Each row comes from the steps of one path. Every step used is in the known rows, and no mark comes twice. Write the path behind each row, first mark first.
(in the rows, 128 means zero)
Known rows:
mebu, kuzir, vozi, seropel, kota: [138 118 138  87 109 112 133 113 170 156 109  59 107 137 135 158 101 132
  80 136 116 171 107 152 136  73  87 101 134 112  78  80 101 159 159 167
 121]
kota, kuzir, bifab, seropel, gesubog: [141 139  75 100  91 130 149 129 172 209 135  88 137 160 118 159 112 118
 118 122 107 139  99 149 142  75  99 131 110 128 123 110 164 119 131 175
 143]
muzug, seropel: [129 116  99 141 109 125 145 108 129 183 132  82 123 151 147 159 117 130
 129 101 110 136  98 146 159 107  68 107 127 133 127 121 151 130 142 146
 134]
zepiz, kuzir, bifab, seropel, gesubog: [158 131  69 111 119 135 154 139 151 213 129  96 157 184 115 172 111 123
 129 121 102 130 115 154 146 104  91 108 109 139  96 100 156 102 117 149
 129]
seropel, bifab, kuzir, vozi: [167  98 103 103 109 116 130 133 167 143 126  83 124 142 124 138 118 124
 106 116 107 130 107 137 120  78  77 127 125  98 116 119 118 132 153 157
 160]
seropel, kota, kuzir, vozi: [145  88 122  88 107 122 131 120 172 159 127  70 121 134 127 147 102 133
 107 126 105 152 102 145 116  75 103 129 124  94 122 115 140 133 150 183
 157]
zepiz, kuzir, bifab: [146 113 104 122 139 134 148 129 139 188 131 109 139 162 111 157  89 125
 153 131  98 144 131 144 110 107  97  99 121 131 106 114 147  99 117 143
 136]
pibaz, kuzir, mebu: [149  95 117 147 115 133 120 124 155 198 130  88 123 165 139 138 101 136
 158 118 109 130 143 153 129 138  93 110 132 119 120 122 118 107 152 160
 154]
gesubog, seropel, vozi, kuzir: [144 122 107 109 106 111 136 111  96 200 123  94 107 132 152 172 155 126
 126 112 116 168  77 155 139  71  71  90 134 140 137 122 132 140 174 139
 156]
kuzir, pibaz, gesubog: [151 113 117 156 116 130 144 130 166 220 131  68 108 152 138 122 117 154
 144 117 101 114 111 155 149 111  95 124 128 120 132 118 156 124 131 157
 140]
pibaz, gesubog, mebu, kuzir: [144 125 121  90 114 122 164 105 143 227 154  47  94 138 190 145 137 153
 129 133 135 140  87 123 165 101  77 104 141 122 114  93 153 140 138 139
 154]
mebu, kuzir: [132 130 122 100 115 121 146 105 151 186 125  68 111 139 142 164 107 124
 121 129 120 149 103 130 142 100  85 104 132 128 104  99 132 129 145 154
 138]
kuzir, muzug, seropel: [136 122 104 162 105 129 147 122 140 213 126  88 115 153 147 147 102 121
 126 110 110 137 106 153 159  94  70 108 124 136 146 126 154 113 145 152
 137]
bifab, seropel, muzug: [153 134  74 132 100 130 135 139 141 200 141  74 125 164 144 176 130 134
 113 132 123 119  78 162 167 103  70 127 116 128 110 106 135 135 170 143
 143]
bifab, kuzir, vozi, seropel, gesubog, mebu: [163 136 103  74 107 110 157 125 144 177 128  79 135 165 170 130 143 114
 102 129 120 130 106 141 153  60  68 100 133 120  86  92 126 153 155 149
 131]
bifab, kuzir, pibaz, gesubog, zepiz: [160 113 109 131 117 113 147 137 163 205 159  70 123 141 130 113 132 127
 166 121 107 106 113 137 166 109  97 134 114 110 135 114 145 108 129 177
 148]
bifab, kuzir, muzug, seropel, gesubog, zepiz: [138 122  89 116  98 107 162 115 131 218 149  84 147 147 145 147 132  85
 139 106 120 121  98 135 189  82  67 115 114 140 139 115 149 103 134 178
 139]
gesubog, mebu: [147 131 107  94 107 126 152 116 130 208 147  82 108 152 166 148 138 133
 133 128 127 136  99 127 149  89  73 106 141 133 114 110 155 143 152 147
 143]
kota, seropel, vozi, kuzir, mebu: [144  93 120 126 101 111 122 128 130 213 129  99 105 143 114 161 118 116
  98 110 102 152  91 185 118  81 111 133 144  88 107 150 114 114 160 124
 149]
muzug, kuzir, pibaz: [142 116 115 146 123 119 124 117 152 197 120 101 131 148 111 139 120 122
 149 115  98 115 124 167 140  99  85  99 124 145 111 113 135 118 136 160
 114]
muzug, seropel, kota, kuzir, pibaz, gesubog, zepiz: [136  82 111 117  99 118 148 114 162 200 156  52 114 121 135 134 131 135
 157  94 108 129  85 151 170  95 105 137 110 121 161 114 167 133 127 213
 147]
bifab, seropel, gesubog, pibaz, kuzir: [135 122  70 119  92 118 146 130 132 228 123  74 132 187 160 165 130 130
 134 110 135 129 132 132 175 126  66 104 122 143 107  84 147 120 154 165
 145]
seropel, gesubog, zepiz, kuzir, bifab: [134 107  99  95 129 114 163 121 113 214 145  99 150 164 116 167 109 110
 159 123 117 131 130 139 141 100  93 105 116 154  98 100 148  99 109 158
 123]
gesubog, zepiz, kuzir, bifab, seropel: [153 123  84 128 121 128 141 152 144 202 155  98 144 177 107 163  99 126
 158 137 114 128 128 146 153 119  93 119  98 136 105  98 145  90 123 154
 131]
kota, kuzir, mebu, gesubog: [141 119 135 119 105 110 150 134 183 165 129 108 123 155 117 133 116 125
 141 130 128 144 104 144 110 111 101 130 127 105 109 121 137 104 123 193
 174]
bifab, seropel: [157 140  84 133  99 131 129 140 164 197 138  84 124 166 140 159 120 137
 115 124 116 130  97 146 162 111  78 129 115 119 113 108 143 126 155 151
 135]
pibaz, kuzir, muzug: [147 117 108 148 102 145 126 128 152 230 123  84 115 157 152 139  87 125
 152 123 108 136 141 140 142 108  81  99 124 136 146 119 140  99 161 162
 146]
muzug, kuzir: [136 110 111 131 120 116 123 113 137 189 133 105 135 140 133 158 122 122
 132 120 115 137 114 151 142 108  73 102 129 132 105 109 129 120 145 136
 120]
mebu, gesubog, pibaz: [116 136 122 117 103  94 169 129 134 189 125 105 112 167 136 153 132 126
 130 132 148 154 117 119 136 110  68 100 138 127  89  95 151 116 126 171
 156]
pibaz, gesubog, mebu, kuzir, vozi: [146 109 133 109 123 122 162 110 153 211 142  32  92 154 187 131 120 164
 116 139 127 124 103 141 159  98  78 102 142 113 103  94 143 133 136 125
 161]
muzug, seropel, bifab, kuzir: [154 111  81 103  98 119 139 117 146 147 136  92 131 129 136 154 135 110
 121  90 109 141  83 132 145  88  63 120 121 117 139 124 135 139 148 172
 152]
muzug, kuzir, mebu, gesubog, seropel, bifab: [159  98 124 115 109 103 139 124 162 177 116 131 125 137 119 153 161 137
 133 115 151 163  89 165 135  96  58 108 143 146  85 103 112 134 135 165
 173]
kuzir, mebu, gesubog, seropel: [150 123 130 126 116 112 161 130 167 189 119 110 118 158 131 143 144 140
 141 133 142 161  97 149 141 109  72 110 144 129  84 108 131 122 133 164
 185]
zepiz, kuzir, vozi: [159  91 119 137 141 129 141 135 143 164 119  80 139 176 133 146  89 138
 129 129 101 118 137 148 119 117  88 103 119 114  98 107 134 104 136 129
 139]
kota, kuzir, vozi, seropel, gesubog, zepiz: [132 102 128  97 101 100 146 124 141 174 127  67 126 153 143 143 109 118
 111 120 128 125 121 144 142  67  91 129 112 133 105  89 123 142 152 171
 116]
bifab, kuzir: [156 130  98 103 113 119 138 125 156 166 140  96 136 141 133 144 122 108
 133 126 105 140 103 123 138  98  83 118 124 104 120 116 134 119 147 161
 149]
pibaz, kuzir, bifab, seropel: [145 135  73 149  97 149 123 135 164 214 134  86 125 174 126 150  91 135
 152 124 101 137 135 151 151 121  84 105 114 132 120 110 143 100 148 152
 147]
seropel, bifab: [149 108 104 102  97 122 133 124 147 181 128  91 108 136 135 161 124 133
 112 107 124 146  97 134 129  85  76 128 131 130 128 116 135 151 157 164
 140]
bifab, seropel, vozi: [156 148  65 122  81 123 129 131 137 210 141  88 125 164 131 165 138 121
 116 118 114 127  92 155 176 101  76 129 113 116 124 119 136 117 166 145
 143]

Write each row's path:
[152 118 131 134 118 118 144 130 136 234 139  65  90 151 177 124 142 163
 141 115 107 126  89 155 131  90  95  97 136 134 143 120 164 141 139 156
 140]  vozi, kuzir, pibaz, gesubog, mebu
[131 124  96 139  99 125 163 111 133 234 122  82 128 158 153 157 118 112
 114 100 114 131  98 154 171  81  67 104 126 148 138 121 162 121 136 158
 132]  kuzir, muzug, seropel, gesubog
[161 136 103 125 110 125 139 138 168 197 134 101 130 141 133 131 107 102
 133 135 102 141 111 129 139  85  85 118 121 107 136 123 138 103 148 168
 151]  bifab, kuzir, muzug
[126 101 127 136 117  89 140 125 127 197 153 113 136 156 113 160 149 115
 155 139 156 118  99 177 155 124  69 109 130 146  74 104 105 100 130 158
 151]  seropel, muzug, kuzir, mebu, gesubog, zepiz
[135  87  93 118 117 126 132 116 129 211 132  92 129 128 124 179 119 112
 112 124 117 129  88 174 152  80  75 120 144 120  82 116 121 125 161 100
 128]  kota, seropel, muzug, kuzir
[139 120 122 108 118 109 163 135 130 184 145 101 139 168 128 157 121 117
 164 131 138 131 119 122 141 125  81 107 114 140  90  95 143  92 119 166
 142]  mebu, gesubog, zepiz, kuzir
[140 124 129  89 122 117 156 104 145 190 130  47  98 157 167 143 114 140
 112 141 125 130 110 134 147  84  74  91 142 126  91  93 135 136 146 138
 151]  gesubog, mebu, kuzir, vozi
[156  97 118 105 104 130 140 127 188 201 138  64 111 122 129 129 122 145
 139 113  97 139  91 148 130  86 116 138 122 102 153 118 163 137 138 208
 154]  seropel, kota, kuzir, pibaz, gesubog
[139 140 116  71 113 119 159  99 137 204 140  63 100 143 169 156 132 129
 130 136 132 147  97 119 151  85  75  94 142 136 103  94 145 141 150 154
 144]  gesubog, mebu, kuzir
[140 138 125 121 111 124 147 117 161 214 122  73 106 142 140 153  93 117
 118 137 118 151 111 134 144  83  85 104 129 132 126 104 136 113 147 162
 140]  mebu, kuzir, muzug
[144 129 115  74  98 117 162 114 163 190 123 100 117 130 138 165 157 131
 126 128 139 186  72 130 150  82  66 104 143 133  92  99 146 146 143 182
 173]  mebu, gesubog, seropel, kota
[141 131 114 134 104 111 125 121 115 204 116  89 107 151 118 147 133 117
 131 106  87 132 101 172 124  80  99  97 123 135 143 137 136 124 157 165
 132]  seropel, vozi, kuzir, pibaz
[152 147 109 147  83  98 129 147 147 198 132 110 118 180 122 157 150 128
 110 120 124 145  76 184 138 116  88 116 119 111 105 128 119 102 144 164
 165]  bifab, seropel, vozi, kuzir, mebu, gesubog
[175 100 105 103 108 114 126 140 175 154 134 107 130 138 110 139 131 119
 122 114 115 140  99 142 118  96  89 141 130  96 121 126 110 131 146 183
 166]  seropel, bifab, kuzir, mebu
[152 111 111 122 128 131 165 107 149 226 121  40  96 129 153 151 143 151
 146 133 125 127  75 159 171  86  74  99 140 149 116  90 139 147 153 151
 171]  mebu, kuzir, pibaz, gesubog, seropel, muzug
[154 127 106 112 111 124 163 103 145 231 121  53  97 130 142 140 148 138
 148 118 116 140  88 157 179  85  79 103 137 136 129 103 139 130 149 155
 171]  mebu, kuzir, pibaz, gesubog, seropel, vozi
[143 104 112  73  98 123 134 117 165 171 138  86 122 118 130 160 119 122
 122 120 110 165  87 128 122  78 102 132 123 104 136 113 149 142 154 200
 150]  seropel, kota, kuzir
[167 122  82 114 114 120 153 144 148 222 133  77 154 190 120 155 130 119
 151 113 110  89 117 151 175 113  95 121  97 156 106  92 152 104 130 181
 117]  bifab, seropel, gesubog, zepiz, kuzir, pibaz
[157 122 103 120 119 116 136 138 142 142 124  78 132 153 138 142 115 117
 107 144 110 125 105 161 135  80  70 108 125 106  93 100  98 141 171 139
 136]  bifab, kuzir, vozi, seropel, muzug
[136 127 138 119 116 114 138 118 161 157 104  58 104 154 144 147  90 135
  93 138 116 148 122 152 132  86  80 100 128 122  80  84 100 144 156 141
 119]  mebu, kuzir, vozi, seropel
[144 126 115  91  94 118 129 124 158 176 127  95 118 133 136 163 123 126
  99 123 118 176  95 144 140  78  85 115 131 118 103  98 121 167 165 179
 111]  vozi, seropel, kota
[162 135 100 116 119 123 138 131 172 174 126  91 132 146 109 122 121 108
 149 122  87 120 115 139 132  95  93 115 120 111 123 121 140 116 141 182
 143]  bifab, kuzir, pibaz
[125 121 138 137 114  89 163 137 150 187 127 114 113 178 122 142 132 131
 133 136 152 150 121 139 123 127  80 112 144 114  80 103 134 110 117 176
 169]  kuzir, mebu, gesubog, pibaz
[156 105 114 127 134 122 146 134 135 195 136  90 135 166 111 142 107 119
 177 121 105 105 137 142 138 116 101 110 111 146 117 103 143 102 129 176
 121]  gesubog, zepiz, kuzir, pibaz
[166 116 111 123 124 116 132 135 170 165 140 105 139 150 119 133 122 116
 135 130 107 136 113 142 126 116  97 129 129  89 110 124 117 111 139 168
 161]  bifab, kuzir, mebu
[146  97 117 116 101 132 114 125 160 166 111  70 118 155 146 145  96 140
 113 120 103 156 136 156 135  98  84  97 128 119 102  95 104 145 174 165
 127]  pibaz, kuzir, vozi, seropel, kota
[135 115 134 119 124 117 144 110 160 172 116  51 109 154 138 149  93 135
 107 135 114 133 120 144 135  99  86 102 130 119  91  99 122 122 142 137
 144]  mebu, kuzir, vozi
[122 130  78 126 110  99 147 126 137 226 130 111 144 171 115 172 135 120
 119 123 131 143 121 161 162  97  70  96 125 147  81  86 148 113 117 148
 123]  muzug, kuzir, bifab, seropel, gesubog, pibaz
[143 108 118 150 108 134 119 129 149 171 108  72 115 171 154 133  85 143
 127 121 106 131 155 153 131 110  77  94 124 126 102  98 107 130 171 138
 126]  pibaz, kuzir, vozi, seropel
[156  70 128 146 139 119 149 144 134 195 150  58 131 170 155 136  99 156
 148 130 119 107 136 146 151 133  92 123 112 112 110 100 136  97 123 124
 144]  pibaz, gesubog, zepiz, kuzir, vozi
[141 119 119 119 106 114 147 125 143 184 106  75 125 169 148 148 112 131
  88 121 118 131 121 160 143  78  76 110 129 130  85  96 119 152 152 140
 111]  kuzir, vozi, seropel, gesubog
[135 115 108 145  99 129 147 120 152 194 130  86 120 140 145 142  94 115
 134 109 106 139 102 142 141  82  84 117 113 129 166 127 162 109 143 178
 149]  kota, kuzir, muzug, seropel
[139 115 125 143 106 125 137 128 165 194 125 100 121 175 131 134 113 134
 162 123 126 135 133 149 129 143  84 102 133 124  98 118 121  92 134 172
 170]  pibaz, kuzir, mebu, gesubog
[174 134 105 106  87 120 129 151 173 172 122 110 119 131 131 136 114 104
 101 121 115 160 101 137 125  54  70 124 120 119 136 106 112 144 166 187
 130]  vozi, seropel, bifab, kuzir, muzug
[144  97  89 149  84 143 129 118 141 213 120  82 111 146 157 150  99 126
 142  85 112 138 120 144 150  96  62 102 123 152 167 126 140 120 162 174
 149]  pibaz, kuzir, muzug, seropel, bifab
[140 132 116 139  93 112 125 129 112 226 127  99 106 145 143 157 119 112
 114 119 104 153  96 163 127  71  86  98 124 130 157 138 135 109 165 152
 139]  seropel, vozi, kuzir, muzug
[145  98 124 133 109 119 145 133 161 210 155  60 108 135 136 118 115 140
 168 117 113 106 112 141 147 100 110 145 110 124 154 114 160 117 131 191
 146]  kota, kuzir, pibaz, gesubog, zepiz
[127 117 109 138 125 119 126 113 143 196 135 116 132 141 106 156 107 120
 139 127 107 147 125 161 131  96  81  97 130 137 101 114 135 109 122 134
 123]  muzug, kuzir, bifab
[127 148  88  89 101 111 155 113 153 228 144  61 125 160 119 175 120 113
 124 132 133 136 101 144 181  87  86 118 112 153  87  86 141 115 122 166
 129]  mebu, kuzir, bifab, seropel, gesubog, zepiz
[145 112 130 124 110 121 130 134 163 144 114  78 114 151 142 132  88 134
 107 128 108 139 123 149 113  76  94 123 118 110 114 101 121 142 159 159
 129]  kota, kuzir, vozi, seropel
[131 103 112 156 106 100 124 113 100 189 132  97 117 157 133 161 136 123
 122  93 103 143  86 187 136 109  86 102 128 120 139 145 121 117 149 148
 146]  muzug, seropel, vozi, kuzir, mebu
[157  92  93 132 101 112 146 126 151 187 154  66 118 130 134 125 144 128
 156  85 112 107  89 143 174  96  77 137 112 125 157 120 146 127 127 189
 151]  muzug, seropel, bifab, kuzir, pibaz, gesubog, zepiz
[137 132  93 110  96 125 176 104 120 252 135  78 120 164 182 149 139 117
 122 105 126 128  88 142 182  68  57  95 136 159 134 115 174 132 139 157
 137]  kuzir, muzug, seropel, gesubog, mebu
[152  93 113 130  92 132 112 133 155 160 105  74 106 159 149 141  94 143
 113 104 114 137 141 153 122  89  71 106 124 134 112  98  99 150 175 155
 128]  pibaz, kuzir, vozi, seropel, bifab
[155 127  78 155 111 126 121 135 152 206 125  87 137 163 113 158 138 127
 135 125 108  98  94 192 172 102  75 108 114 148 107 102 130 121 157 153
 124]  bifab, seropel, muzug, kuzir, pibaz
[169  96 114 150 137 137 151 142 157 209 128  75 128 165 134 128 108 152
 162 115  92 109 124 153 135 128 101 112 118 121 129 112 155 105 120 154
 137]  zepiz, kuzir, pibaz, gesubog
[143  88 113 146 134 112 122 120 131 190 138 105 138 148 120 162 132 126
 135 130 125 120 100 186 141 116  80 108 136 130  93 114 107 120 151 139
 138]  seropel, muzug, kuzir, mebu
[132 123 110 118  98 106 124 117 100 198 133  94 111 143 141 168 135 118
 118 110 105 152  89 160 125  86  89 100 127 125 138 133 130 125 164 143
 137]  seropel, vozi, kuzir
[125 121 135  92 109  95 153 108 139 185 119  48 116 157 150 157 112 120
  98 130 139 132 119 147 166  78  78 104 123 147  71  73 104 144 149 154
 109]  mebu, kuzir, vozi, seropel, gesubog, zepiz
[150 105 109 108 120 117 162 132 124 236 138  91 147 164 142 159 111 106
 147 123 126 119 126 135 156  94  87 112 113 155 119 102 148  94 129 169
 124]  seropel, gesubog, zepiz, kuzir, muzug
[158 111 119  91  95  90 143 143 170 156 152 114 126 146 104 136 147 109
 142 122 146 138  95 131 134 103  81 140 123 110 100 116 111 111 128 204
 174]  seropel, bifab, kuzir, mebu, gesubog, zepiz
[164 113  92  84  99 119 132 130 160 157 135  98 127 128 131 151 133 111
 121 111 112 144  92 123 127  80  77 130 124 109 128 118 127 140 157 176
 155]  seropel, bifab, kuzir
[169 122 105 136 117 127 143 137 180 197 138  74 124 145 130 113 125 131
 151 121  91 114 107 143 149 106  96 126 120  97 136 122 149 113 130 170
 154]  bifab, kuzir, pibaz, gesubog
